Each row was made from one small tree. The marks that hang from a mark follow it in brackets, in the order of their numbers. Every link used is in the known rows. Write each row's tree.
Known rows:
Q_443{Q_930}: [ -7   2  -8  -1  -4   9 -12   4 -12 -11   8   8 -37  -6  -4  -2  22  -4
   2 -17  -5   1  -1   1  -5  -4  10 -11  -1  -6   3   1   0 -12   2  -3
  -3 -13  -7   7  -4   0   4  -8  -4  -8 -11  -1   7   6   7  -9  -5  10
  -7]
Q_443{Q_830{Q_532}}: [  0  -5 -10  -5   5   9  -7   5 -10  -1   3  13 -17  -6  -8   5 -10   8
  -7  -7   3   1 -18  -2  -7  -3 -15 -20  19   0 -13   6  -1   8   5   2
  -1  -6  10   6  10   2 -12  -8  -4  -6 -20  -1 -10   8  -7  -1 -10  21
 -10]
Q_828{Q_830{Q_443 Q_921}}: [-13 -16  -5  -2  -5   5 -20  13   4 -16 -14  13 -16   8 -11   1   0  -8
 -10  -8 -21  23 -14   0  -5 -10  -9 -19  27  -4   2   1  21   8  10   3
  -5 -11  -4  14  15   1 -10 -16   7 -30  -5   2 -25  -3  -6   3  -3  12
 -13]
Q_940{Q_830{Q_443 Q_828}}: [-11  -5 -12   4 -17   3 -37  14 -10  -9  -2   2 -13  -1  -9   1   1  -8
 -12 -10   1  21 -23   1  -1  -7 -14 -36 -32 -34  -4  12  21   4   6  -3
   1  -9   1   6 -17   9 -11  -5  10  -6 -11   4  -6  -2  12   0  -5  14
 -15]
Q_830{Q_443{Q_930} Q_703 Q_921 Q_940{Q_131}}: [ -5  -5  -1  -8  10   1 -24   2  15  -5   0  24 -24  22 -16  11   7  15
  -1   1 -23  16 -47  15   3  -7  -3 -34  -2 -23  49   7  16  19  21   6
 -22 -18 -15 -18   0  -2 -13   4   0 -22 -11   2  -9   4  -4   9 -32  15
   3]
Q_703{Q_830{Q_532 Q_828 Q_921 Q_940{Q_131{Q_798}}}}: [ -2 -16 -16 -10   2   7 -21  12  -8  -1  21  25  -4  -2 -17  13   0   7
 -17   1  -2  33 -28   4   6  -9 -16 -25 -42 -40  23   5  -6  12   1   4
  -6 -16   5  -9  14  10 -13   4  -7 -26 -12  -4 -16  -2 -20   7 -20  33
 -10]
Q_940{Q_131 Q_830{Q_443 Q_532 Q_921}}: [ -7  -9  -8  -2  -8   4 -17   9  -4   8 -10  22  -4  -1 -13   4   5   4
  -9   1 -16  29 -20  20   9  -6 -27 -37 -13 -50  -2   7   8   8  30  -4
  -1 -10   2   4  -9   7 -23 -22  -1  -4  -8   7 -16   4  15  11 -13  33
  -6]
Q_443{Q_830 Q_930}: [ -6   0  -1  -4  -3  11 -13   1 -13  -2  11   7 -45  -2  -5   8  11  -2
   7 -11 -11 -14  -3   1  -8  -8  -2 -16  23   3 -10   7   5  -4  -4  -5
  -3 -12  -6   7  12   3  -8  -9  -7  -2 -17  -3   7  11   2 -12  -6  18
 -12]
Q_798{Q_830{Q_532 Q_940}}: [ -8  -1 -19  -7   7   5 -10  17  -8   3   9  17 -11   1 -15  -2 -25 -11
  -8   5  12  26 -23  -3  -5  -7  -4 -22  -5 -20   4   7  -1   2  22   1
  -7  -3   7  -1  11   3  -9  10  -5 -22 -24   2  -6   0   7   4 -19   7
 -10]
Q_131{Q_798 Q_940{Q_830{Q_703}}}: [-16   3 -19   9 -16 -10 -11  -3 -10  -4   9 -11 -17  -6 -15  11  -9   8
 -11  -6   5  14  -9   1   5  14 -11  -5  -4 -17  33   8   3  -2  14   6
   9   2   3 -26 -14   1 -17  11  11 -14 -19 -24   8   3  14   6 -20  12
 -20]
Q_532{Q_830}: [ -9   8 -11  10 -11   9 -12   6 -18 -13  -2   1  -6  -6 -12   6   4 -16
  -1  -5   4   6  -1  -4  -4  -7  -7  -4   2 -18 -16  -3   5  -8  11  -4
   2 -10  -3  19 -12   7  -8  -6   7 -17  -7   2   3   4  16   0  -7  16
 -13]
Q_703{Q_830}: [-10  -6 -13  -7 -11  13  -9  10 -11  -4   2   5  -7  -6  -9   0   6 -10
   5  -9   6 -14  -2  -5  -1  -8 -10 -13 -11 -19 -12   2   1  -2   0  -6
   0 -12   0  20   8   9   1  -8   1 -16  -3   6   0  -1 -13  -7  -4  12
  -8]
Q_798{Q_830{Q_828}}: [ -8  -1 -15   0 -11   6 -22  14  -8   1  13   8 -11  -1 -10  -3 -30 -22
 -20  -7  12   5 -16  -4  -6 -10  -3 -19 -14 -17  -2   9  13  -1  -1  -1
  -1 -11   4   2  12   8  -8  15   4 -16  -9   1   1   0  10   1  -9   7
 -13]
Q_532{Q_830{Q_828 Q_921 Q_940{Q_131{Q_798}}}}: [ -6  -1 -13  10  -7   4 -28   8 -16 -10  21   9  -1   0 -18  18  -2  -6
 -16   5  -5  41 -12   6   4 -12 -13  -7 -17 -31  16   1  10   2   7   1
  -4 -13  -7  -9  -8   8 -20   7   1 -24  -9  -9  -3   1  12   9 -23  31
 -16]
Q_703{Q_830{Q_532 Q_921 Q_940}}: [ -4 -15 -14 -14   6  11  -7  13  -7  -5  11  29 -11   0 -17   5  11   7
  -2   1  -4  19 -19  -3  -2  -8 -11 -18 -18 -29  13   3  -7  12  10   4
  -9 -14   0   3   7   7  -6  -5 -11 -29 -13   6 -21  -2 -21   2 -16  22
  -5]
Q_940{Q_131}: [ -4   0 -13   2  -8   7 -13   1 -11   6   6   1   5 -10  -3  -6  -3  -2
  -5  -6   6   6   2  15   6  -4 -15  -7   8 -15  -4   1   4  -7   9  -7
  -3  -6  -1   9   1   1  -6 -11   1  -2  -4   5  15   6   4  -3 -16  19
  -2]
Q_921{Q_830{Q_443 Q_532 Q_703 Q_828}}: [ -9   1 -13   0   2  -1 -28  10  10 -20 -10  15 -11   3 -14   6 -24   9
 -22 -13   5   5 -62  -1  -3   5  -4 -48 -45 -38   8   6  10  19   7   7
   2 -17  11   1 -10   8 -31  22   9 -23 -16  -3 -18   0 -15  10 -13  12
 -14]
Q_703{Q_830{Q_443 Q_828 Q_921 Q_940}}: [ -5 -18 -11  -9  -5   9 -37  12  -4 -10   5  17 -10   8 -16   7   7  -8
  -3  -2  -8  19 -28  -3  -2 -14 -10 -38 -37 -32  16   8  18  19  -5   3
  -6 -18  -5   1   9  10  -6   1   2 -30  -9   4 -21  -4 -22  -2 -14  16
  -9]
Q_798{Q_131{Q_940{Q_830{Q_532 Q_703 Q_828}}}}: [ -9   0 -15  -7  -6  -1  -9 -11  -9  16  11   8 -12   6   4   0  24   5
 -23  10  11  15 -27  -1  -2  -1  -8  -7 -16 -26  18   0   8  -1  11   1
   6  -7  26  -7 -21   4  -9  15   7 -18 -22   6  30   1   7  -5 -11   9
  -9]
Q_830{Q_443{Q_930} Q_703 Q_828 Q_921 Q_940{Q_131}}: [ -2  -9  -2  -6   8   0 -42   4  14  -9  12  27 -23  21 -16  14   1  15
 -21  -2 -19  31 -66  15   2 -11  -3 -42 -33 -32  60   9  23  23   4   9
 -18 -24 -12 -28   1   2 -14  20   2 -25 -13   0 -10   1  -8   7 -33  21
  -2]
Q_131{Q_940{Q_830}}: [-11  -1 -14   5 -19  -3 -13  -2 -20  -4  11  -2 -15 -10 -10  -6  10   1
  -6  -3   7  19  -1   1  -2   2 -11  -7   1 -23  14   3  14  -5  11   0
  11  -1  -6  -1 -14  -1  -8   2   2 -13 -22   7   6   3  12 -18 -20  10
 -14]
Q_443{Q_830{Q_940}}: [ -5  -5  -9  -5   2   8 -17   5 -14   0  16   1 -16  -1  -8   5  -9   4
   3   0   3   7  -7   0  -6  -8 -16  -9  29   5  -3   8  10   7   3  -1
  -8  -1  -4   0  11   0 -13  -3  -5  -8 -21   0   3   6  -8  -8 -19  13
 -10]
Q_131{Q_798 Q_940{Q_830{Q_443{Q_930} Q_703 Q_921}}}: [-16  -2 -11   7 -13 -12 -18  -4  -4  -8   1  -2 -30   1 -17  15   2   6
  -8  -7 -14  16 -17   3   5  11  -7 -20  -8 -21  40  10   9   5  15   9
   7  -4  -5 -30 -13   3 -19   6  11 -18 -19 -25  -6   4  13   9 -18  15
 -19]
Q_930{Q_443{Q_830{Q_532 Q_828}}}: [  1 -13  -8  -5   0   1 -39   2 -14 -12   4   8 -18  -8  -6  -2  -8   0
 -21 -13   0   8 -17  -2   0   0  -9 -39  -3 -15  -5   4   3  12   0   5
  -3  -7   3  -1  10   0 -11  -5   7 -14 -22  -2   6  -1  12  -1  -6  -1
  -7]
Q_921{Q_830{Q_703 Q_940}}: [-14   5 -15  -3   0   2 -13   8   2 -15  13   4 -10   2 -11   2 -20  13
  -6  -4  10   1 -27  -2  -3   1  -5  -9  -5 -24  13   3   8   8  15   2
  -9  -8  -5   2 -12   5 -29  22  -2 -22 -11  -1   5   1 -10   2 -24   4
 -11]
Q_131{Q_798{Q_830{Q_443{Q_930} Q_828 Q_921}} Q_940}: [ -9  -4 -13   9 -14 -11 -28  -2  -9  -5   4   1 -28   1 -18  12 -14 -16
 -12  -5  -9  21 -15  -1   2   6   2 -29 -16 -13  37  10  13   3   2  10
  11  -5  -2 -32  11   4 -17  17  12 -26 -23 -29 -11   1  10   7 -15  11
 -24]
Q_798{Q_131{Q_940}}: [ -6   1 -14  -4  -8   0  -9 -14 -13  15   7   1  -9   5   7  -5  28  -4
 -10   7   8   6  -4  -3  -5   0  -3   1   6  -8  11  -4  10  -6   7  -1
   7  -2  20  -2 -16   2  -1   7   6 -20 -19   4  34   2   2 -10  -9   2
  -6]
Q_828{Q_830{Q_443 Q_532 Q_703 Q_921 Q_940{Q_131}}}: [-12 -12  -9 -10  12   2 -15  12  14  -8  -5  26 -10  15 -18   8 -12  14
 -21   2 -16  44 -51  10   2  -9 -14 -27  15 -20  28   1  10  17  26   7
 -15 -12   3   1  18  -4 -18   0   1 -35 -17   6 -23  -1 -11  12 -22  22
  -7]

Write each row's tree:
[  0  -5 -12  -8  13   6 -19   6  -2  -4  23  16 -16   4 -13  12 -24  22
 -24  -1  12  18 -55   0  -6  -4 -15 -24  -5  -9  19  10   4  20   1   8
  -9 -10  11 -13  12   0 -17  20  -5 -13 -27   0  -5   5 -14   1 -26  22
  -9]
Q_443{Q_830{Q_532 Q_703 Q_828 Q_940}}
[-11   4  -9  -1  -2  -1 -38   6   4 -12   6   5 -17   7 -12  10 -17   5
 -11  -5  -2  11 -50   9   3  -3  -1 -41 -39 -40  20   6  18  11   6   1
  -7 -15  -6  -4  -5   7 -32  26   4 -20 -18  -2   4   2  -8   1 -25  13
 -15]
Q_921{Q_830{Q_443{Q_930} Q_703 Q_828 Q_940{Q_131}}}
[  1 -15  -7  -9   7  -1 -32   2 -12 -11   6  16 -19  -4  -9  -1   0   6
 -10  -5 -10  16  -9  -1   0  -1 -11 -33  18 -13   6   4   2  17  12   8
 -10  -5  -5  -6   9  -2 -13 -11   1 -21 -23  -1  -1   0  11   3 -14  -2
  -4]
Q_930{Q_443{Q_830{Q_532 Q_921 Q_940}}}
[-13 -12 -12  -8  12   2  -3  12  10  -6  14  23 -10   9 -17  10 -16  21
 -27   2 -10  45 -37  10   4  -6 -15  -4  22 -14  33  -1  -3  10  23   9
 -15 -10   5  -8  17  -4 -18   5  -4 -32 -13  -4 -15  -1  -9  16 -23  26
 -10]
Q_828{Q_830{Q_532 Q_703 Q_921 Q_940{Q_131{Q_798}}}}
[ -9   3  -9  -1   2   0 -28   8   9 -21  -7  18 -24   3 -14   9 -15   8
 -19 -15  -1   4 -63   0  -2   3   4 -51 -50 -39  11   5   8  14   6   5
   1 -20   9   1  -9   9 -29  23   5 -22 -18  -3 -16   2 -11   7 -11  14
 -16]
Q_921{Q_830{Q_443{Q_930} Q_532 Q_703 Q_828}}
[ -9   5  -3  -3   2   4 -20   4  11 -13 -19   8 -29  13 -10   5   2   3
   0 -17  -7 -16 -46   1  -3   0   7 -39  -9 -11  17   7  13   9  11   3
  -8 -17  -2   2  -5   1  -1   3  14 -13 -10  -1  -3   3  -1   3 -10   0
  -2]
Q_830{Q_443{Q_930} Q_703}
[ -7 -11 -14  -6  -6   9 -40  11 -11   0   4   5   0   2 -12   8  -1 -12
  -1   1   1  17 -29   5   4 -13 -14 -42 -44 -34   6   6  16   9  -4  -4
  -4 -12  -1   9  14  10  -6   2   5 -20 -16   6  -1  -2 -18  -6 -17  17
 -11]
Q_703{Q_830{Q_443 Q_828 Q_940{Q_131}}}
[-12   5 -11  -5  11  -1 -20   9   7 -17  -6  16 -25   7 -16   9 -10  12
  -2  -5  -3  13 -54   1  -2   5   3 -44 -28 -35  15   3   4  14  21   6
  -8 -12   3   0 -10   3 -30  17   0 -26 -25  -3 -13   3 -10   8 -21  11
 -13]
Q_921{Q_830{Q_443{Q_930} Q_532 Q_703 Q_940}}
[ -1  -1 -17  -3  10   4 -14   8   8 -14  13  23  -8   0 -12   3 -19  24
 -43 -15  20  18 -69  -1  -5   2  -3 -26 -41 -23  29   5  -5  15  -1  13
  -4 -20  20 -11  -7   1  -5  25   4 -17 -15   2 -10   0 -11   9 -19  17
  -4]
Q_830{Q_532 Q_703 Q_828}
[-15  -5 -15  -9  12   4  -4  15   5 -13   9  15 -13   6 -14   4 -15  16
 -24  -2   4  41 -44   0  -3  -5  -7  -9  17  -8  20  -2   0   6  21   6
 -13  -7   9   5  13  -6  -8   9  -2 -31 -22   6  -8  -2 -10   4 -20  14
 -10]
Q_828{Q_830{Q_532 Q_703 Q_940}}
[ -6  -1 -10   8  -5   6 -26   9 -16 -17  20  15  -8   1 -18  12   5  -7
 -15   2  -2  39 -16  -3  -5 -14  -7  -5 -16 -27  13   1  13   4   3   3
  -5 -15  -9   0 -12   7 -14   8   0 -28  -9   0 -10   0   9   2 -20  24
 -14]
Q_532{Q_830{Q_828 Q_921 Q_940}}
[ -9  -5 -18   3  -4   0 -22  13  -5  -4  17   2 -14   1 -14  11 -27  -9
 -15  -5   1  24  -8  -3   1   0  -5 -10  -9  -8  23  11   2   4   5   7
  -5  -4   2 -26   7   8 -16  13   5 -22  -8 -30  -8  -1   6  21 -13  12
 -17]
Q_131{Q_798{Q_830{Q_828 Q_921 Q_940}}}
[ -6 -11  -6  -2  -6   3 -29  14  -4 -11  -1  29 -30   3 -15   8  15   4
 -19  -9 -16  36 -36   3  -2  -8  -9 -45 -42 -45  11  10  11  10  10   3
  -1 -18   3  -4 -17   8 -15  -8   0 -13 -13   3 -28   0  10   5  -5  27
 -13]
Q_940{Q_830{Q_443{Q_930} Q_532 Q_828 Q_921}}
[-18  -4  -7  -6   4   3 -22  12   7 -14  -3   5 -27  15 -12   8  -4   1
  -8  -5 -11  26 -40   3  -3  -9   0 -25  15  -5  20   2  17   4  15   2
 -15 -10  -3   9  15  -3  -7   4   6 -29 -20   3  -3  -2  -5  -1 -15   6
 -14]
Q_828{Q_830{Q_443{Q_930} Q_703 Q_940}}
[  2 -12  -1  -7   5   9 -18   3  -7  -6  20  33 -49   0 -11  15  11  11
 -17 -12 -19  11 -29   3  -8  -9  -1 -29  -5 -12  10   9   2   9  -8   5
  -2 -21   1  -9  15   4 -14  -1 -13 -11 -18  -3 -19   9  -5  -3  -8  34
 -12]
Q_443{Q_830{Q_532 Q_828 Q_921} Q_930}
[-11  -5  -6  -1 -13   3 -16   7   6   9  -6  15  -4   7 -11   5  -4   8
  -9  -1 -14   3 -24  20   9  -7 -28 -25  -1 -45  11   9  17   9  27  -6
  -8 -14  -6   0 -10   7 -23 -11   7  -4   4   8  -3   4  15  10 -18  24
  -2]
Q_940{Q_131 Q_830{Q_443 Q_703 Q_921}}
[ -8 -13  -3  -9  -9  11 -19   9  -3  -9 -10  19 -25   6 -13   7  21 -12
  11 -10 -21 -12 -11  -3  -2 -11  -3 -35 -18 -26   0   5  10   7   2  -3
  -3 -21  -8  14   9  11  -3 -16   1 -23  -1   3 -20   1 -13  -2  -1  15
  -6]
Q_703{Q_830{Q_443{Q_930} Q_921}}
[ -4 -11 -15  -9   2   7 -35  12  -9  -1   1  16  -1   0 -16   9  -1  -5
  -8   1   3  29 -43   5   5 -10 -13 -52 -54 -42   7   5   6  12   3   0
  -2 -13   8   7  14   9  -8   3   1 -22 -23   6 -11  -2 -20  -1 -18  24
 -11]
Q_703{Q_830{Q_443 Q_532 Q_828 Q_940{Q_131}}}
[ -1 -16 -13 -10  -2  11 -14  11  -5  -9  10  30 -10  -4 -15   6   6   2
 -19  -9  -1  12 -26  -4  -3  -9 -11 -25 -40 -34   8   5  -3  11  -5   4
   1 -22   7   6   8  12  -6   1  -5 -26  -5   4 -26  -2 -21   2  -7  26
  -8]
Q_703{Q_830{Q_532 Q_828 Q_921}}
[ -8  -5 -10   2 -10  -7 -20  -2  -4  -8   3  17 -16   1 -17   2   3  11
 -23  -2  -2  28 -41   2  -3   3 -11 -30 -25 -36  36   6  17  14  11  10
   8 -11   0 -16 -13   0 -15  13   5 -22 -25   7 -16   1   5  -6 -24  17
 -11]
Q_131{Q_940{Q_830{Q_443 Q_532 Q_703 Q_828 Q_921}}}
[  4 -15  -7  -7  16  -1 -43  11   2 -20   5  40 -32  11 -19  11  19  11
 -21  -4 -19  64 -61   2  -5  -6   6 -59 -52 -32  44   7  12  25   4  17
 -10 -20   0 -23  -3   0  -9   6  -6 -32 -31  -3 -39  -3 -13   7 -21  24
  -8]
Q_830{Q_443{Q_930} Q_532 Q_828 Q_921 Q_940}
[-11   2 -19   7  -5 -12 -22   0  -2  -4  -1   0 -16   1 -20  13 -32  -7
 -20  -4   6  20 -40  -2   3  12  -1 -34 -27 -16  38   9   6   8   9  13
  11  -3  12 -32  10   3 -18  27  16 -25 -30 -27  -9   1   6  13 -20   9
 -23]
Q_131{Q_798{Q_830{Q_443 Q_532 Q_703 Q_828}} Q_940}
[ -8  -8 -16 -10   4   7 -22  12  -9   2  -9  10  -2  -1 -17  11  -1  -4
   7   2  -2  20 -29   5   7  -3 -14 -45 -34 -33   4   6  -3   9  15   0
  -4  -7   9   6  13   7  -8  -8   3 -20 -22  -4 -10  -1 -17   8 -15  22
 -11]
Q_703{Q_830{Q_443 Q_532 Q_940{Q_131{Q_798}}}}
[-12  -2 -12   7 -12 -11 -19  -2  -8  -2  -3   0 -28   1 -18  11 -11 -16
  -1  -3 -12  13  -7  -1   1   8   2 -25  -2 -10  32   8  10   1  11   9
  10  -2  -4 -27  10   3 -16   9  10 -25 -23 -28 -10   3  13   9 -16   8
 -22]
Q_131{Q_798{Q_830{Q_443{Q_930} Q_921}} Q_940}
[ -1  -2 -15  -6  21  -2 -38  11  11 -18   0  22  -8  13 -18  10 -17  20
 -30  -3  11  45 -92   0  -4   2  -2 -58 -55 -28  45   7  10  28  10  17
 -12 -14  14 -19  -6  -1  -8  27   9 -26 -33   0 -18  -4 -17  11 -28  12
  -5]
Q_830{Q_443 Q_532 Q_703 Q_828 Q_940}
[  1 -13  -6  -7   5   8  -5   5  -5  -3   5  26 -20  -1 -12   6  -5  12
 -10  -6  -9   3 -15  -1  -7  -5 -18 -16  26  -3  -4   7   2  16   7   6
  -3 -10   4  -1  10   1 -16 -12  -9 -13 -13  -1 -23   7  -9   3 -11  25
  -5]
Q_443{Q_830{Q_532 Q_921}}
[-13   0 -18   2  -3  -1 -23  13  -6  -3  -3  -8 -13   3 -14  11 -27 -18
   2  -4   0  14  -8  -4   3   4  -4 -25  -3  -5   9  12   3   2  15   4
  -3   2   4 -15   7   6 -13   3  13 -17 -14 -31  -2  -1   8  21  -9   3
 -19]
Q_131{Q_798{Q_830{Q_443 Q_940}}}
[  0 -14  -4  -9   4   0 -24   0  -2 -11   0  17 -21   0  -9   0  -8  10
 -18 -11  -9  -6 -21  -2   0   1 -11 -31  19 -13   7   4   0  19  12   8
  -8 -11  -2  -5   8  -1 -14  -7   6 -19 -13  -1  -1   1  11   7 -10  -3
  -1]
Q_930{Q_443{Q_830{Q_532 Q_703 Q_921}}}
[-14   1 -19  10 -17 -11 -18  -3 -10  -7  17 -10 -17  -7 -15  12 -11   8
 -21  -8   7  22 -18   1   6  12 -11  -9 -20 -20  38   9   6   0   4   9
  11  -2   4 -30 -13   3 -17  19  12 -15 -21 -24   7   2  12   4 -20  16
 -22]
Q_131{Q_798 Q_940{Q_830{Q_703 Q_828}}}
[  0  -5 -12  -4  15   1 -47  11  -5 -17   2  22 -27   4 -15   9  11   4
 -17  -5  -3  61 -64   2  -4  -4   8 -64 -60 -29  30   6   9  14   2  11
  -6 -13   7 -13  -3  -1  -3   9  -1 -22 -41  -2 -20  -2 -11   0 -18  18
 -12]
Q_830{Q_443{Q_930} Q_532 Q_828 Q_940}
[ -5  -2 -11  -1   2   2 -36   6  -8  -1  -8  -1   1   4 -10   0   0  -7
   7   3  -2  32 -22  11   4  -6 -10 -38  -5 -17  11   5  20   8  17   0
 -10   0  -6   0  -1  -2  -7  -7   6 -13 -22   2   3   1  -4   1 -25   9
  -6]
Q_830{Q_443 Q_940{Q_131}}
[-15   2 -19   9 -19  -9 -14  -2 -18  -5  10 -14 -17 -11 -13   8  -1   0
  -6  -5   2  23   4   0   5  11 -11  -6  -4 -16  23   6   4  -6  11   3
  12   6   1 -22 -12   2 -15   4   9 -13 -22 -23   4   2  15   3 -16  13
 -22]
Q_131{Q_798 Q_940{Q_830}}
[  0  -9  -9 -11  24  -1 -16  11  20 -15  -9  39 -13  19 -21   8  -3  28
 -13   1  -9  34 -70   1  -4   1  -6 -43 -13 -24  50   7   5  34  28  20
 -19 -15   3 -20  -9  -4 -13   8   0 -32 -21   0 -37  -1 -16  21 -30  11
   4]
Q_830{Q_443 Q_532 Q_703 Q_921 Q_940}
[  2  -7 -10  -3   3   9 -20   6 -12  -3  13  14 -16  -7  -9   8 -16   8
 -21 -10   6  12 -30  -1  -7  -5 -15 -25  -4  -7  -6   8   5  11  -7   5
   2 -10  13  -1  12   4 -14   3  -3  -7 -22  -1 -10   6 -10  -2 -11  25
 -12]
Q_443{Q_830{Q_532 Q_828}}
[ -6 -15  -6  -8  -9  10 -19  10  -3  -8 -13  16 -10   4 -12   4  12 -11
   8  -9 -14 -11 -11  -4  -2 -10 -11 -32 -14 -25  -4   5  12  12   4  -1
  -2 -18  -5  14   9  11  -5 -16   5 -24   0   3 -21  -1 -17   1  -4  13
  -6]
Q_703{Q_830{Q_443 Q_921}}
[ -7   5 -11  10  -6   4 -42  10 -18 -17   0   0  -5   3 -17  13   0 -18
  -6   2   1  36 -29  -2  -3 -10  -6 -33 -30 -28   1   1  21   4   5   1
  -1 -10  -3   8 -11   7 -11   6  11 -24 -21   0  -5  -2   9   0 -17  16
 -18]
Q_532{Q_830{Q_443 Q_828 Q_940}}
[ -8 -10 -14  -7  -6   9 -39  13  -9  -8   2   5  -7   4 -13   8   2 -12
  -1  -4   2  15 -30  -4  -1 -12  -8 -42 -44 -30   6   8  16  10  -7   1
  -4 -13  -1   8  10  10  -3   4   5 -23 -17   4  -6  -4 -20  -6 -13  12
 -12]
Q_703{Q_830{Q_443 Q_828 Q_940}}
